Known rows, with every step that occurs
vigeza > pema > riva > beso: [-25  10  13  10  12 -59 -21  -5   7 -46  15  26  10  15  -4  24  -9  -8
  10  34 -17   8  38  16  10]
menezu > beso > dekir: [-13  15 -12  -7  31 -34   0  26  10 -25  -6  22   8 -13  -8  11   6 -43
 -44  23  21   8  12   0  36]
riva > pema: [-17  -1  18 -13 -15 -31  -3  -5   7 -25  12   9 -18   5 -16  33  17  -8
  16  15   7 -15  29  12  -7]
dekir > beso > menezu > pema > riva > vamak > zotamo: [  7  18  23 -15  -2 -51 -21  22   4  -2  15  -2 -18 -35 -14 -25   3   3
  26  55  -7  -9  28 -10 -14]
zotamo > vamak > dekir > beso: [ -5  -3  32  39 -12   4 -13 -14 -37  13  16  24   0 -11  11  -5 -13   1
  12  -4 -22  18   4 -23 -19]
vigeza > pema > riva > beso > menezu: [-11  16  21  -4  10 -57 -22  -3  11 -41  17  20   3   2  -4  18 -15 -13
  24  45 -16  12  44  14  -1]
vigeza > pema > menezu > beso > dekir: [-33   3  27  21  46 -92 -12  18  12 -49 -10  41  -6 -38 -36  53   1 -37
 -17  49  28  23  -5  18  41]
vigeza > pema > riva > vamak > zotamo: [-39  -2  15  14  13 -60   5  10  29 -47  18  17   1  -2 -34  -2  -2   7
  -1  48 -28   7  38   1  17]
menezu > beso: [-13   6   5  -9  15 -23  -3  13 -10 -30   1  27   1   6   5  13 -12 -35
 -24  26   2  20  13  10  20]
dekir > beso > menezu: [ 43  19  24 -12  -8 -14 -29 -13 -19  13   6 -20 -21 -22  19 -12  -9   8
  23  24  10   0   9   4 -16]
dekir > vamak: [ 34  21  -4  -2  -3   5  -8  36   6 -26  23   2   3  10   9 -26 -13 -15
 -14  14 -10  -2  12  10  -8]
menezu > pema > riva > vamak: [-41   5 -14   1   3 -58  -4  56  33 -24  13   4   4 -18 -42   1  12 -14
  15  41   2  -7  46  -5  -7]
dekir > beso > menezu > pema > riva: [ 24  22  22 -15  -1 -46 -38  16  -8   7   6  -6 -17 -32  -5 -12  -2  -1
  41  31  23  -3  29  -1 -18]
beso > dekir > vamak > riva > pema: [ 13  29 -10 -34   5 -22   9  30  33 -40  24   3   6 -12 -28  -8  17 -19
 -32  10  18 -28  32 -10  -8]
dekir > beso > menezu > pema: [ 25  21  22  -3  -3 -36 -35   2 -14   5   9   2 -22 -37   2 -12   2 -10
  26  36  21   0   8  -2 -14]
dekir > beso > menezu > pema > riva > vamak: [ 15  23  13 -13  -8 -54 -30  27   4  -5  17 -20 -18 -33 -13 -10   0  -2
  31  55   8  -5  43   2 -22]
pema > vigeza: [-17  10  -8   5  12  -1   3  18  -1  14 -24 -17   8  -8  -8   5  11  28
  15  -6  27   8   9 -22  -4]
riva > vamak > dekir > beso > menezu > pema > vigeza: [-20  32  -3  -2 -11 -35   2  24   7 -21  38 -19 -18 -52  -8   0  15   1
   3  63   1  -4  42 -15 -10]
vamak > zotamo: [-16  -5  17  -4   8  12  15 -13  -2   4   0  31  -1  -2  -9 -31   7   8
 -11   1 -31  -6 -28 -22  16]
beso > menezu: [ 27  13  17 -23  -4   0   2   2   9  13   5  -7 -15 -22  -2 -14 -13  -9
  26  27   7   4   8  -5 -20]
vamak > riva > beso > menezu: [ -7  23  10 -60 -19   2   8 -22  -1 -30  32   7  18  11   5  10 -13  -5
   6  34 -27  -4  22  -8 -44]
zotamo > vamak > dekir > beso > menezu: [  9   1  41  27 -15   8 -10 -12 -30  19  18  20  -6 -22  12 -13 -18  -2
  25  10 -16  19   9 -28 -29]
vigeza > pema: [-18  -2  20  32   8 -36  -8 -18   5 -36  10  31  -4  -7 -17  14  -4 -10
 -11  23   2  11   3   6  22]
beso > menezu > pema > riva > vamak > zotamo: [-14  15  15 -28   4 -40   8  43  36  -4  15  13 -11 -37 -39 -29   2 -18
  34  58 -10  -7  33 -19 -19]
dekir > vamak > riva > beso > menezu > pema > vigeza: [  4  46  -2 -41  -9  -6  -3  39  10 -47  40  15  22   2  -6 -16  -8 -17
   0  44 -10   1  33 -13 -42]
dekir > vamak > riva > beso > menezu > pema: [ 13  40   2 -43 -16  -7  -7  30  13 -53  52  24  20   5  -1 -21 -16 -30
  -6  46 -24  -4  30   0 -40]

Rows
[-19  -1  21 -15  35 -59  -6  38  -4 -22 -19  14  -6 -22 -17  47 -10 -25
   6  38  15  20 -10  23   9]
pema > menezu > beso
[ 30  25  22 -16  -8  -3 -10 -19 -25   0  35  -2 -31 -43  26 -11  -2  -1
  14  19   6  -5  17  -9  -8]
vamak > dekir > beso > menezu
[-48  -9  38   3 -21  -5  10  -4  -6  -8  -6  24  19  13 -41  21  -5  18
  26   2  -7  14  29 -37 -51]
zotamo > vamak > riva > pema > vigeza
[ 13  29  20  -9  -3 -20 -12  -8 -20  -5  40  13 -31 -52  11 -11   7 -13
  15  26  13  -7  13 -15  -7]
vamak > dekir > beso > menezu > pema
[-17  37  -7 -37  22 -45   6  46  18 -59   6  21   9 -10 -27  15  12 -37
 -38  35  30   0  46 -10  11]
menezu > beso > dekir > vamak > riva > pema > vigeza
[-10  19  25   1   1 -68 -12   5  18 -46  35  -2 -19 -27 -15   7 -11   0
  15  63  -5   8  61   8   2]
vigeza > pema > riva > vamak > dekir > beso > menezu
[  5  25   2 -12 -19 -20   6   2   7 -22  46 -30 -26 -32  11  -3   3  -1
  -4  59 -20  -7  38  -1 -12]
riva > vamak > dekir > beso > menezu
[  4  36  15  -6   4 -20 -13   1 -21   0  24   7 -25 -59   7  -8  13   3
  23  22  27  -3  19 -26  -5]
vamak > dekir > beso > menezu > pema > vigeza
[  0  26  -6 -12  34 -24   7  39  13 -41  10  39   7 -10  -8 -23   2 -48
 -57  29  -2   3   6  -4  37]
menezu > beso > dekir > vamak > zotamo
[-17   8   6 -14  47 -68  -2  46  12 -16 -23  13  -4 -40 -28  46   7 -32
 -10  30  31  12  -9  16  22]
pema > menezu > beso > dekir
[ 11  30 -25 -30  15 -33 -16  47  21 -19  16 -12  24  17   9  -3   0 -12
   1  12 -15 -14  54  12  -9]
pema > riva > beso > dekir > vamak
[  8  30 -25  -9  13  -6  -6  14  11 -28  29  21  26  11  24 -17  14 -27
 -43  22 -39 -18   4  -1  14]
riva > beso > dekir > vamak > zotamo
[-25  13 -14  -3 -15 -11  23  10  18 -29  43 -17 -11 -18   3   3   8  -7
 -23  43 -27  -7  34  -4  -3]
riva > vamak > dekir
[-35   1  30 -56  -7 -45  13  -3  11 -41  11   9 -10  -8 -45  53   8   8
  22  21  11 -12  24   0 -34]
vamak > riva > pema > menezu
[  9  23   2 -47   2 -28 -13  22   7  -3  11 -15  10  14  13   6 -18  -4
  40  26 -20  -3  53  11 -30]
pema > riva > beso > menezu
[ -9  20  10 -37  40 -61   3  60  16 -41  -4  14   4 -32 -32  33  -4 -33
 -19  38  24   9   5   9   1]
pema > menezu > beso > dekir > vamak > riva
[-29  12  10  -7  -3 -32  -1   5   5 -16 -10  -3 -13  -3 -24  39  26  15
  27  12  28  -8  37  -8  -5]
riva > pema > vigeza
[-10  19  -6   1 -16 -20   5   2  -1 -29  44 -25 -16 -21  14   2   8   3
 -20  47 -25  -7  35   1  -2]
riva > vamak > dekir > beso
[-22  11  33  17  49 -82  -6  28  16 -61   4  56  -5 -34 -36  21  -1 -36
 -29  54   5  17 -15  11  43]
vigeza > pema > menezu > beso > dekir > vamak > zotamo
[-22  14  15  13   4 -72 -12   1  13 -51  34  -1 -11 -15 -15  13  -2   7
   2  49 -10   4  58  10  11]
vigeza > pema > riva > vamak > dekir > beso
[-13  14  22  20  45 -88 -16  36  16 -65   3  42  -4 -30 -31  39  -6 -43
 -25  53  21  23   0  24  34]
vigeza > pema > menezu > beso > dekir > vamak
[ 14  35 -30  -6   8 -12 -14  21  11 -28  26   5  26  12  28   2  11 -33
 -36  23 -22 -14  16  10   5]
riva > beso > dekir > vamak
[-38 -15  42   0 -26  -6   9 -13  -7 -18   5  31  15  17 -36  20 -13   2
  18   5 -20   9  23 -25 -48]
zotamo > vamak > riva > pema
[ 12  19  11  -2  -6  -6 -12 -19 -30  -7  34   4 -21 -24  26  -4   7   6
  -3   2   3  -6  10  -6   5]
vamak > dekir > beso
[ 21  21 -15  -5  23  -2  10  33  26 -11  11  15   7 -20 -11 -45  18 -15
 -42   4  -1 -20  -5 -21  22]
beso > dekir > vamak > zotamo
[ 19  28  18   2   1 -34 -34  11 -14  12  -5  -5 -14 -42  -5  -9  11   5
  35  30  35   2   9 -14 -16]
dekir > beso > menezu > pema > vigeza
[  3  24   3 -36  -5 -39   0  32  16 -13  33 -42 -18 -21  -2  -9  -8  15
  27  45 -11  -8  74   2 -24]
pema > riva > vamak > dekir > beso > menezu
[ 10  29 -17 -12  28 -32  -1  47  14 -41  11  25   9  -7  -1  -5   0 -54
 -52  30  13   7  21   7  31]
menezu > beso > dekir > vamak
